Each row was made from one walk, in order. Every step used is in the known rows, and no mark comes twice. Write each row's walk.
In the rows, 128 means zero.
Known rows
kubus-nazo-gunud-bomu-setem-dafi: [155 164 188 129 139  84 185 111 118 126 121 125  76  87  97 148 154 155
 175 165 196  74 143  60 105 129 129 120  95]
riko-vope-bomu-gunud-nazo: [ 87 128 115 170 145 114  89  91 118 159  80 170  98 177 150  92 119 142
 109  74 121 119 186 155 232 152 132 181 128]
gunud-bomu-kubus-dafi: [119 108 157 134 118  94 113  97 114  94 145 140 112 169  84 132  75 194
 123 150 146 111 149 107 116 113 159 124 113]
setem-dafi-gunud-nazo: [127 133 116 107 158 121 110  96 104 129 118 112 118 110 194 143 164 161
 142  99 140 174 147  99 127 114  98 113 105]
setem-bomu-kubus-dafi: [117  70 114 116 137 122  87 108 116 105 143 138 110 177  91 144 101 209
 120 152 139 147 127 108  84  76 154 118 124]
bomu-setem-dafi-gunud-nazo-vope: [122 159 131 122 131 129 154  96 149 126 187 100 124  89 161 188 177 158
 177 136 110 159 126 107 113 124  83  64  65]
nazo-gunud-bomu: [110 145 178 136 137  93 145 113  96  71 105 134  90 126 112 146  93 161
 125 128 171  87 162  88 155 119 158 197 116]
bomu-kubus-nazo-setem-dafi-gunud: [157 136 132 108 128  87 114  96 124 132 126  72 172 101 186 146 195 152
 151 126 137 147 159 104  28 105 144  99  90]
kubus-bomu-setem-nazo-vope-dafi: [ 98 122 199 115 106 138 194 153 195 119 162  89 111 127 132 188  83 158
 177 132  84  96  93  92 114 119  72  85  61]
nazo-gunud: [116 132 154 135 133 107 144 107 109  56  71 105 117 140 126 154 108 162
 129 103 158 106 151  94 154 110 139 204 134]
kubus-nazo-setem-dafi-gunud: [150 160 155 116 126  90 126 107 124 133 126  66 158  83 185 126 190 147
 168 120 166 121 143  82  36  88 126 143 108]
nazo-setem: [ 96 133 161 125  93  99 123 101 133  70 125 101 153 127 153 132 125 161
 145 117 133 124 157 114  91 127 132 217 131]
dafi-gunud-nazo: [117 143 103 143 136 113 100 107 120 110 100  96 129 116 173 153 135 175
 122  69 114 174 145 132 158 105 116 147 120]
setem-bomu-gunud-nazo-vope: [ 83 140  94 145 151 115  87 143 127 100 112 149 120 123 103 151 100 214
 120 157 152 159 142 109 155  90  99 122  96]
nazo-vope-dafi-gunud: [ 85 159 140 128 129 155 121 128 140  84 149  91 145 117 106 179 124 166
 175  97 120 107 126 104 140  87 132 135  92]
dafi-gunud-nazo-vope: [105 153 113 147 122 120 104 122 142  84 133  90 156 102 156 176 129 190
 142  99 106 149 142 113 146  85 116 122  99]
vope-dafi-gunud-nazo-setem: [ 85 119 151  84 137 118  75 107 123 126 150 106 134  70 171 166 182 162
 153  79  89 156 166 115 135 153 120 165  81]
dafi-gunud-bomu-setem-nazo: [129 184 162 136 131 109 154 121 132 151 135  87 110 135 135 135 122 117
 159 115 121 128 114 115 142 113 116  94  74]
bomu-setem-nazo: [122 148 159 154 106 112 172 111 165 114 107  95 132 163 143 141 102 139
 158 106 115 130 109 121 128 121  81 131 120]
setem-nazo-gunud-bomu: [124 137 202 131 152  77 154 127 113  96  71 126 100 139 145 128  78 135
 129 118 157  85 141  57 151 106 135 157  91]
kubus-nazo: [125 148 133 178  94  96 128 127 149  73  68  96 153 132 134 125 113 200
 134  93 166 110 134 103 104  77 116 171 177]
bomu-kubus-dafi-gunud: [145 111 121 131 135 116  95  92 118 107 131  79 143 160 115 150 125 173
 127 109 113 144 135 129 113  80 155 106 101]
vope-bomu-setem-dafi: [109 144 157 105 136 128 173  64 137 140 174 157  78 159 164 122 156 140
 187 125 151 122 121 134 128 133 113 117 103]
nazo-gunud-bomu-setem: [115 166 176 139 129  99 174 106 116  94 138 125  72 123  80 163 114 141
 154 146 159  90 147 105 154 150 142 163  97]
vope-riko: [110 150 156 152 108 105 146 109 105  47  88 121 166 156 130 105  73 178
 100  81 141 134 151 102 128  90  99 216 149]
vope-bomu-gunud-nazo: [ 90 149 110 138 160  97  86  86 119 131  82 156  91 150 162 103 126 166
 119  78 142 145 170 156 198 131 109 147  99]
setem-nazo: [110 126 159 145 122 109 146 127 144  94  67 104 153 172 172 121  86 157
 129  87 135 124 122  93 129  86  97 167 136]
nazo-gunud-bomu-setem-dafi: [134 160 196 106 150 106 187  89 103 119 152 142  62 113 104 155 135 133
 169 174 180 103 144  77 129 163 124 135  80]
dafi-gunud: [121 163 113 147 127 124 120 109 120  96 111  80 145 139 137 136 132 156
 136  87 139 151 130 132 136  90 142 172 130]

Which walk is each row?
[106 134 133 108 124  93  97 106 127 112 139  86 146  87 189 152 165 161
 135  89 100 168 166 124 121 130 126 172  99] -> dafi-gunud-nazo-setem
[114 143 129 147 138 111 142 124 117 117  93  92 102 154 130 117  68 160
 113 133 158 140 141 132 141 121  99 162 118] -> kubus-bomu-gunud
[154 119 126 153 122  79 117 116 130  62  44  90 155 126 128 170 129 190
 120 102 146 105 163 103 100 105 159 149 130] -> bomu-kubus-nazo-gunud
[124 147 124 172 103  79 114 122 129  90  96 122 137 135 119 141  93 210
 122 112 158 112 160 115  89 105 152 126 139] -> gunud-bomu-kubus-nazo
[ 94 145 158 159  95 120 129 144 171  68 109  97 161 107  98 166 114 222
 172 102 150  64 133  74 108  82 116 146 129] -> kubus-nazo-vope-dafi
[ 92 150 187 128 101 134 169 135 183  97 143 112 143 135 116 176 106 162
 190 114  94  96 105  90 130 122  87 101  74] -> bomu-setem-nazo-vope-dafi
[121 110 188 146 133 113 177  96 144 150  90 140  99 191 169 131 133  88
 149  80 100  66 142 126 194 140 148 166  97] -> riko-vope-bomu-setem-nazo-gunud
[126  88 136 140 111 106 113  85 129  82 121 108 140 178 106 143  93 197
 121 124 125 123 136 120 106 103 140 134 129] -> bomu-kubus-dafi
[142 174 173 163 113  76 176 124 130  99 104 106  85  91  76 158 135 168
 157 137 172  65 150  95 133 124 136 148 110] -> kubus-nazo-gunud-bomu-setem
[119 126 134 123 135 113 112  82 143 109 179 100 137 172 134 154 135 166
 151 116 103  95 132 136 125  45 180  65  64] -> nazo-vope-bomu-kubus-dafi-gunud
[106 149 100 161 140  94  94 104 118 108  71 125 120 133 130 125 102 182
 110  99 147 170 167 127 183 141  89 152 121] -> bomu-gunud-nazo
[ 83 118 145 140 131  93  84  82 126 162 116 159 116 148 171  95 139 127
 121  86 107 116 202 148 195 172 141 206 104] -> riko-vope-bomu-gunud-nazo-setem
[132  75  85  96 169 119  56 107 109 146 147 116 118 139 131 167 148 202
 112 127 108 194 132 122 111  75 146  68  91] -> setem-bomu-kubus-dafi-gunud-nazo
[120 148 158  93 141 116 129  92 110 119 154  86 148 109 187 135 173 121
 167 133 147 148 143  94  70 119 131 159  93] -> nazo-setem-dafi-gunud
[144 173 109 165 125  88  97 120 111 122 106  92 143 122 120 145 131 181
 125 100 150 128 151 123  96  89 172  96 117] -> dafi-gunud-bomu-kubus-nazo
[132 149 128 116 161 135 134  93 101 119 123  99 132 134 163 127 153 135
 151 112 167 152 128  98 107  94 126 139 114] -> setem-dafi-gunud
[120 139 163 149  80  72 130 120 159  90 105  81 164 102 150 129 144 192
 146 106 151  92 152  93  63  95 130 196 154] -> kubus-nazo-setem
[120 131 121 154  98  97 118 147 134  59 110 116 188 138 107 147  83 233
 101 122 140 122 137  90  54  23 132 120 130] -> setem-bomu-kubus-nazo-vope-riko
[ 95 106 117 137 138 156  78 112 114 144 113 128 132 122 135 157 152 145
 127  49  91 135 169 127 199 152 135 178 123] -> riko-vope-dafi-gunud-nazo
[ 86 160 156 117 148 135 102 116 100 124 148 125  94 113  98 145 127 154
 155  98 149 115 146 108 154 123 146 154  94] -> vope-dafi-gunud-bomu
[118 164 110 142 134 115 101 102  92 114 127 111 125 140 126 153 105 150
 125 109 134 157 159 141 125 112 172 118  98] -> dafi-gunud-bomu-kubus
[124 106  90 149 119 110  94 135 129 103  88 118 140 147 126 148 117 222
 119 115 158 144 134 125  67  72 150 115 153] -> setem-bomu-kubus-nazo
[125 116 120 115 152 118  92  76 118 133 150 106 115 181 144 130 142 158
 135  87 111 125 137 149 129  73 174  87  85] -> vope-bomu-kubus-dafi-gunud
[ 81 111 141  97 120 114 107 124 123  94 148 124 128 134 142 131 127 179
 144 147 155 135 136 115  76  96 143 202 134] -> nazo-setem-bomu
[116 164 175 123 128 120 177  89 115 123 179 147  77 130 105 137 128 152
 172 170 174 125 131 104 104 150 109 125 104] -> gunud-bomu-setem-dafi
[ 61 125 108 115 163 137  69 143 125 123 132 163 103 111  84 165 113 211
 140 139 143 144 147  95 169 117  92 118  79] -> setem-bomu-gunud-nazo-vope-dafi
[101 136  95 129 141 114  88  96 139 108 147 124 140 133 194 181 147 184
 140  75  74 158 160 166 150  93 159  65  64] -> dafi-gunud-nazo-vope-bomu-kubus
[ 94 159 154 153 124 162 129 109 113 168 168 130  88 133  62 157 142 114
 172 108 114 100 155 134 192 170 156 153 101] -> riko-vope-dafi-gunud-bomu-setem
[125 104 152  96 122  84  81  93 131 123 157  77 137  99 150 144 161 173
 137 118 104 141 152  95 106 100 127 141  82] -> kubus-dafi-gunud-nazo-setem
[ 89 157 142 125 135 137  94 126 115  93 179 124 136 115  93 196 116 174
 158 117 113 115 153 120 128 112 174  92  55] -> nazo-vope-dafi-gunud-bomu-kubus
[ 87 142 151 149 140 160 105 121  95 148 141 149 109 137  88 138 121 124
 143  85 132  89 161 110 189 141 173 186 119] -> riko-vope-dafi-gunud-bomu
[ 95 175 119 130 119 120 135  97 165 130 182 113 109 110 162 178 170 162
 179  92  83 131 136 162 163 107 125  80  59] -> dafi-gunud-nazo-vope-bomu-setem
[123 105 168  80 154  86 128 110 114 154 134 117 100  99 195 123 129 150
 123 161 138 164 162  99  95 170  74 128  65] -> kubus-bomu-gunud-nazo-setem-dafi
[130 120 166 108 121 131 205 107 138 134 167 103  83 133 154 146 114 147
 159 166 147 149 107 121  86 145  81 106 108] -> kubus-bomu-setem-dafi
